Each row comes from the steps of one walk. Every step used is in the known rows, and no mark comes twice. Write the walk behind each row, first mark first.
Known rows
G/A/V/K: [-1.786  2.078 -2.149  0.968 -1.241 -0.103  1.380 -0.242 -0.012 -0.344
  2.573 -3.820  1.087  0.614 -1.220  0.536 -2.630  5.517  1.673  1.869
  2.194]
V/K/E: [-1.007 -0.236 -0.323  1.512  0.708 -0.812  3.829  0.342 -1.413  0.333
  3.414 -1.376 -2.779 -2.214  1.770 -1.108 -3.524 -0.218  3.323  0.527
  2.465]
A/V: [-0.487 -0.190 -4.449  2.310 -1.926  0.124 -1.286 -0.334  0.152  0.203
 -0.534 -1.451  1.163 -0.163 -1.816  1.379 -3.268  1.299  0.199  2.567
 -0.336]
E/G: [ 1.319  0.488 -1.669 -1.306 -2.622 -0.653  1.974 -1.562  2.511 -1.511
 -1.974  2.688 -0.630  0.881 -0.252  1.651  2.617 -1.586 -0.538  0.857
  1.389]
L/E/S: [ 3.643  1.730 -1.299 -1.224 -0.593  1.929  1.763 -1.199  2.749 -0.409
 -1.168 -1.532 -0.430  0.921 -1.180  3.041  7.630  3.642 -0.692  1.388
  0.568]
B/E/Y: [ 1.832  4.841 -0.597  1.072 -1.200  0.175  0.670 -0.118  0.477  1.889
  0.217 -3.312  1.368  1.012 -0.804  0.763  2.338  3.544 -1.104 -0.527
  1.682]
G/A: [ 0.555  2.686 -0.143  1.894  0.405  0.398  1.521 -1.346 -0.464  0.142
  1.942 -0.215  2.148  0.692  0.255  0.094  0.419  3.232 -2.203 -0.697
  1.926]
S/V/K/E/B: [ 1.835  1.703 -4.321 -2.536 -1.328 -1.560  2.767  1.435  0.673 -0.362
  0.705  1.699 -1.397 -0.342  0.481  0.775 -4.699 -1.427  3.312  2.201
  2.836]
B/E/A/V: [ 0.657  3.375 -4.637  4.461 -2.047 -0.977  0.924 -0.279  0.788 -0.236
 -0.055 -0.297  4.329  1.872 -2.822  0.549 -2.332  3.576 -0.875  2.152
  0.442]
S/V: [ 0.405  0.239 -3.452  2.070 -4.143 -0.373 -0.210  1.774 -1.587  0.812
 -0.549 -1.914  1.185  0.434 -2.257  2.266 -1.978 -0.035  0.385  1.335
  1.319]
E/A/V: [-0.190  1.656 -3.957  3.899 -2.058 -0.400  0.410 -0.793 -0.268 -1.029
  0.655 -0.040  3.073  0.763 -0.886  0.905 -4.023  3.113  0.266  2.172
  0.661]
G/A/V/K/E/L: [-0.739  0.200 -4.285  2.495  1.719 -0.441  2.543  0.904 -1.625  0.077
  4.460  2.709 -1.349 -2.872  0.310 -0.504  2.056  4.372  1.506  0.590
  4.975]
L/E: [ 0.048  2.260 -0.364  0.081 -0.944 -1.004  0.573  0.992  0.592  0.499
 -0.782  0.018  2.261  1.568 -1.269 -0.223  4.919  1.784  0.004  0.361
 -0.571]
A/V/K/E/B: [ 1.293  1.580 -4.824 -2.287 -0.247 -1.207  2.230  0.277  1.557 -0.691
  0.585  2.074 -1.530 -0.716  0.657  0.373 -5.186 -0.657  3.173  2.867
  1.955]
E/G/A/V/K: [-1.133  2.447 -2.941  0.365 -2.624 -0.485  2.472 -1.037  1.318 -1.125
  1.655 -2.425  0.698  1.026 -1.434  1.542 -1.235  4.712  1.399  2.352
  2.774]
S/V/K: [-1.424  0.794 -1.170 -0.460 -3.386 -0.808  1.319  2.350 -1.044  0.148
  1.458 -4.039 -0.166  0.629 -1.804  1.312 -1.800  2.319  3.152  1.358
  2.188]
G/A/V/K/E/S: [ 2.859  0.918 -3.575  2.114 -0.160  2.415  4.436 -2.479  0.973 -0.378
  3.033 -3.488 -2.711 -1.777  0.484  2.885 -0.930  4.530  1.083  2.431
  3.739]
G/A/V/K/E/B: [ 1.635  2.814 -4.865 -1.282 -0.067 -1.075  3.030 -0.391  1.401 -0.573
  1.628  1.792 -0.411 -0.290  0.780  0.320 -4.972  1.136  2.099  2.522
  2.884]
V/K: [-1.757  0.596  1.507 -2.147  0.098 -0.532  1.472  0.811  0.180 -0.614
  1.887 -2.497 -1.106  0.270 -0.035 -0.415 -0.573  2.249  2.902  0.332
  1.186]
V/K/E/L: [-0.775 -1.115 -2.126  0.295  2.540 -0.850  2.421  1.743 -1.501 -0.056
  3.612  3.619 -3.014 -3.243  1.031 -1.187  3.559  1.809  2.431 -0.339
  4.124]
A/E/S/V/K: [ 1.570 -0.442 -1.170  0.369 -2.738  0.611  2.361  0.270  1.540  0.765
  0.769 -4.568 -1.370 -0.014 -2.183  3.638 -2.445  3.000  1.584  2.304
  3.123]
B/E: [ 1.159  2.866 -1.125  0.888 -0.164 -0.857  0.883  0.864  1.664  1.280
 -1.085 -0.352  2.075  1.797 -2.989 -0.806  2.491  0.796 -1.840  0.024
 -0.479]
H/E/L: [ 0.815  1.870 -2.083 -1.061  1.545 -2.272  0.631  2.252 -1.150 -0.737
 -0.272  3.711  0.070 -0.847 -0.192 -2.044  5.081  1.411  1.453 -0.880
  1.587]
E/G/A/V: [ 0.781  2.331 -5.499  3.048 -3.325  0.044  1.191 -2.486  1.403 -0.585
 -0.120  0.010  2.280  1.000 -1.733  2.421 -1.200  3.053 -1.919  2.528
  2.056]

Write each row's walk
[ 0.894  1.832 -2.012 -1.308 -3.736  0.485  2.451  1.558  0.611 -0.163
  0.639 -5.195 -0.413  1.311 -2.604  3.295  2.735  4.600  2.786  2.158
  2.497]
L/E/S/V/K
[ 1.153  2.978 -1.553  1.883 -1.305 -0.620  5.526 -2.384  0.589 -0.885
  2.692  0.958 -0.191  0.029  1.267  0.671 -0.150  2.062 -0.462  0.331
  4.751]
V/K/E/G/A
[ 0.345  0.275 -4.172  1.169 -2.974 -1.292  4.317 -1.515  1.539 -1.065
  0.531  0.915 -2.461 -0.951  0.085  1.448 -1.926 -1.019  2.324  2.479
  3.199]
A/V/K/E/G
[ 1.011 -2.645 -0.709  1.841  2.664 -0.704 -0.276  0.405  1.515  1.445
  0.361  5.710 -0.375 -2.045 -0.878 -0.078  2.255  1.047 -2.018 -0.250
  2.663]
A/E/L
[ 0.775  4.209  0.293  2.100 -0.982 -1.500  2.507  0.140  0.010 -1.164
  0.845  1.763  4.358  2.335  0.234 -0.626  2.943  3.590  0.072 -0.254
  0.845]
L/E/A
[-0.738 -0.159 -2.541  2.780 -2.035 -1.031  3.681  1.477 -2.382  0.842
  3.035 -2.555 -2.057 -1.919  0.429  0.312 -4.932 -0.159  3.557  1.324
  3.228]
S/V/K/E
[-1.011 -1.221 -4.325  1.501  1.599 -0.642  1.756  1.593 -1.285 -0.029
  3.350  2.945 -2.397 -3.276  0.107 -0.492  2.023  2.655  2.549  0.978
  3.889]
A/V/K/E/L
[ 4.002 -0.778 -2.094  1.215  0.636  2.434  3.378 -2.185  1.010 -0.134
  1.071 -0.989 -3.586 -2.253  1.297  2.493  1.038  0.575  0.196  1.281
  2.104]
K/E/S
[ 2.430 -1.193 -0.541  1.459 -1.889 -1.182  2.333 -2.777  4.385  0.358
 -2.404  3.602 -0.344  0.287 -0.846  1.931 -1.708 -2.531 -2.396  1.258
  1.924]
A/E/G
[ 1.845 -0.192  1.308  4.869  1.240 -0.330  1.705 -2.527  1.915  2.441
  0.907  0.902  2.144 -0.222 -0.333  0.250 -5.043  1.387 -3.948 -0.032
  2.187]
G/A/E
[ 2.818 -0.390 -1.279 -0.149  0.610  2.055  4.308 -1.657  1.041 -0.597
  2.244 -2.723 -4.400 -2.089  1.346  2.349  0.613  2.128  2.061  1.412
  2.844]
V/K/E/S
[ 4.176 -1.432 -3.347  3.164 -3.535  1.406  1.129 -0.736  1.682  1.689
 -1.416 -2.442 -0.222 -0.239 -2.715  5.093 -2.368  0.999 -1.542  2.491
  2.389]
A/E/S/V
[-0.027  2.197 -1.373  4.229 -1.770 -1.516  4.961  0.542 -2.582 -0.937
  3.859 -0.361  0.827 -0.382  1.502 -0.209 -5.143  1.988  2.896  0.534
  3.992]
S/V/K/E/A
[ 0.905  1.409 -2.715 -0.187  1.812 -0.795  0.096  2.207  1.110  0.668
  0.132  4.308  0.906  0.047 -2.771 -0.919  8.510  2.724 -1.681 -0.660
  1.843]
B/E/L
[-1.363 -0.445 -3.128  3.024 -0.501 -0.683  3.004  0.117 -1.230  0.481
  3.000 -2.191 -2.143 -2.214  0.531 -0.290 -5.640  0.674  3.440  2.089
  2.150]
A/V/K/E
[ 3.465  0.044 -1.232 -2.104  0.958 -1.257  0.235 -1.104  4.514  0.830
 -2.233  4.767  0.613  0.539 -0.353  0.812 -4.923 -2.233 -1.334  1.599
  0.610]
A/E/B
[ 0.124  1.117 -4.913  5.972 -1.639 -0.610  2.117 -0.990 -1.319 -0.475
  1.897  0.493  1.851 -0.810  0.211  0.548 -6.071  1.848  0.927  2.341
  1.518]
K/E/A/V
[ 1.855  0.915 -1.212  1.480 -2.601  0.842  3.173 -0.413  1.315  0.801
  1.798 -4.599 -0.127  0.456 -2.011  3.552 -2.090  4.727  0.480  1.927
  4.010]
G/A/E/S/V/K
[ 0.884  0.655 -1.883 -1.248 -3.358  0.946  2.149  1.033  0.290 -0.414
  1.070 -5.047 -1.468  0.479 -1.875  3.479  0.513  3.677  2.785  1.997
  2.781]
E/S/V/K
[ 1.117  1.720 -6.345  4.755 -2.901 -0.174  2.526 -2.596  0.526 -0.206
  0.779  0.326  1.338 -0.200 -0.876  2.056 -2.923  2.154 -1.366  2.650
  2.931]
K/E/G/A/V
[ 1.502 -0.952 -0.777  2.982  2.872 -0.376  0.740 -0.583  1.246  1.624
  1.760  5.450  0.918 -1.606 -0.718 -0.029  2.284  3.227 -3.375 -0.712
  3.908]
G/A/E/L
[ 0.889  3.497 -5.755  3.189 -3.762 -0.498  1.547 -1.954  1.681 -0.356
 -0.601  0.208  3.520  1.736 -2.474  2.403  1.208  4.153 -1.889  2.737
  1.843]
L/E/G/A/V
[ 4.505  2.068 -1.867 -0.654  0.050  2.043  1.956 -1.297  3.624  0.181
 -1.316 -1.904 -0.432  1.179 -2.555  2.474  5.741  2.846 -2.170  1.097
  0.599]
B/E/S
[-0.184  2.098  0.416  3.138  0.285 -1.290  5.130 -0.324 -1.659 -1.360
  4.232  0.527  0.247 -0.620  2.630 -1.337 -4.001  2.047  2.803 -0.101
  3.370]
V/K/E/A
[ 1.000  4.333  0.016  0.499 -1.954  0.097  0.504  0.060 -0.508  1.343
  0.486 -2.940  1.507  0.902  0.647  1.290  4.132  4.360  0.275 -0.284
  1.546]
L/E/Y
[ 2.457  4.911 -2.068  1.427 -1.818 -0.653  3.650 -2.082  2.597 -0.294
 -0.243  1.572  2.906  2.644 -1.901  0.951  3.755  2.716 -3.804 -0.028
  2.916]
B/E/G/A
